Each row was made from one small tree. The marks that hang from a mark follow it in brackets, in alphabetical order. Every link used is in the known rows. Write each row's tree.
Known rows:
lipak{lutode}: 222 20 71 342 80 -171 -98 181 -274 -229 -7 369 -394 179 366 -294 448 195
navuv{tadim{lipak}}: 100 -115 74 268 46 -113 -289 200 -110 -228 51 172 -240 395 385 -122 338 99
tadim{lipak mela}: 304 -122 145 351 -98 -67 -226 149 -295 -379 218 -108 -187 386 375 -133 232 14
navuv{tadim{lipak{lutode{somor}} mela}}: 168 -132 51 533 -10 -95 -120 175 -181 -307 82 20 -230 501 503 -38 275 89
releki{lutode}: 245 33 113 -28 126 -76 -213 257 -154 51 -45 152 -296 -50 283 -247 435 151
somor{lutode}: 212 21 134 158 77 -92 -103 179 -274 -243 48 203 -192 -98 259 -319 579 164
somor{lutode{bise lipak navuv{tadim} zitig}}: -98 -149 -5 -336 29 -33 240 120 -32 -197 -13 19 -78 -139 -8 -183 355 57
tadim{lipak{lutode{bise somor zitig}} mela navuv}: 324 -88 29 458 -201 -45 54 151 -278 -363 165 -112 -143 608 439 67 21 30
tadim{lipak{lutode{somor zitig}} mela navuv}: 360 -46 73 596 -177 -60 -28 181 -322 -335 198 -91 -176 617 477 37 43 60
lutode{lipak zitig}: 33 -155 81 -278 43 -142 -46 199 -174 38 14 193 -280 -36 -18 -235 305 41
bise{lutode{navuv{tadim} zitig}}: -55 -32 35 -71 171 -101 82 172 -188 -211 105 163 -165 99 209 -216 273 -10
lutode{bise lipak navuv{tadim{mela}} somor zitig}: -130 -233 -105 -418 -33 -48 329 89 19 -2 -74 -242 -252 -327 -221 23 148 -56
navuv{tadim{lipak{lutode{bise somor}} mela}}: 138 -161 21 439 -32 -87 -64 155 -150 -326 61 5 -205 491 479 -16 260 68
lutode{lipak navuv{tadim} somor zitig}: -100 -120 -24 -229 64 -98 115 161 -22 119 -40 -90 -382 -406 -193 -78 233 31
somor{lutode{bise zitig}}: 110 -75 85 -189 49 -64 133 131 -230 -265 4 228 -61 -140 136 -228 501 101
tadim{lipak navuv}: 296 3 93 322 -101 -88 -355 216 -208 -238 155 82 -249 494 360 -114 171 88
mela{tadim{lipak{lutode{somor zitig}} navuv}}: 239 22 -10 183 -100 -208 -340 246 -203 7 108 127 -425 289 214 -163 213 112
tadim{lipak mela navuv}: 394 -51 112 488 -179 -43 -263 193 -301 -375 224 -136 -121 701 456 -38 76 39
somor{lutode{bise lipak navuv{tadim{mela}} zitig}}: -64 -167 2 -278 3 -19 272 113 -65 -243 12 -56 -30 -67 24 -156 323 39
lutode{bise lipak navuv{tadim} somor zitig}: -179 -207 -112 -500 7 -69 284 100 64 67 -105 -131 -320 -432 -268 -14 197 -31

Which tree is each row?
226 -34 11 294 -125 -89 -40 172 -188 -225 95 110 -272 395 342 -9 121 76 : tadim{lipak{lutode{bise somor zitig}} navuv}
127 -41 -29 -52 -63 -201 -226 178 -135 -37 90 76 -457 10 67 -209 276 68 : mela{tadim{lipak{lutode{bise navuv somor zitig}}}}
169 -7 5 82 -47 -209 -364 204 -154 -75 119 109 -469 159 160 -281 300 102 : mela{tadim{lipak{lutode{navuv}}}}
-12 3 21 72 160 -110 -37 177 -168 -232 101 108 -250 119 283 -260 328 12 : bise{lutode{navuv{tadim}}}
118 -178 27 362 -26 -83 -6 152 -160 -313 61 32 -167 481 443 6 234 59 : navuv{tadim{lipak{lutode{bise somor zitig}} mela}}
48 -40 64 -376 104 -42 6 228 -27 147 -32 -11 -267 -201 9 -210 253 81 : releki{lutode{lipak navuv zitig}}
-68 -54 38 -47 137 -90 67 165 -163 -242 151 111 -158 151 236 -187 222 -34 : bise{lutode{navuv{tadim{lipak}} zitig}}
107 -7 48 -121 39 -40 76 105 -155 -333 14 60 -162 -245 82 -278 490 117 : somor{lutode{bise navuv}}
224 -110 103 349 -89 -58 18 116 -269 -435 217 -81 -183 406 356 -106 130 37 : tadim{lipak{lutode{navuv zitig}} mela}
46 -26 -8 -89 23 -117 -61 152 -69 100 -2 -174 -569 -564 -184 -221 334 47 : lutode{lipak navuv somor}
-121 -194 -44 -672 -10 -68 208 91 -4 -73 -38 -11 -226 -228 -271 -178 177 -29 : lutode{bise lipak navuv zitig}
76 -78 -65 -27 4 -51 101 82 -76 -205 -75 -175 -317 -283 3 -35 317 42 : lutode{bise navuv{tadim{mela}} somor}
-21 -49 18 78 105 -81 147 155 -202 -179 154 -56 -223 -51 203 -100 222 -62 : bise{lutode{navuv{tadim{lipak mela}} somor zitig}}
-35 -114 -97 -364 -31 -91 112 92 21 39 -68 -218 -500 -579 -263 -157 298 -15 : lutode{bise lipak navuv somor}
345 -80 36 521 -204 -49 -62 156 -261 -449 174 -84 -129 818 536 -5 36 50 : tadim{lipak{lutode{bise}} mela navuv}
176 4 -5 110 -49 -213 -339 201 -158 -27 108 63 -522 27 127 -253 315 100 : mela{tadim{lipak{lutode{navuv somor}}}}
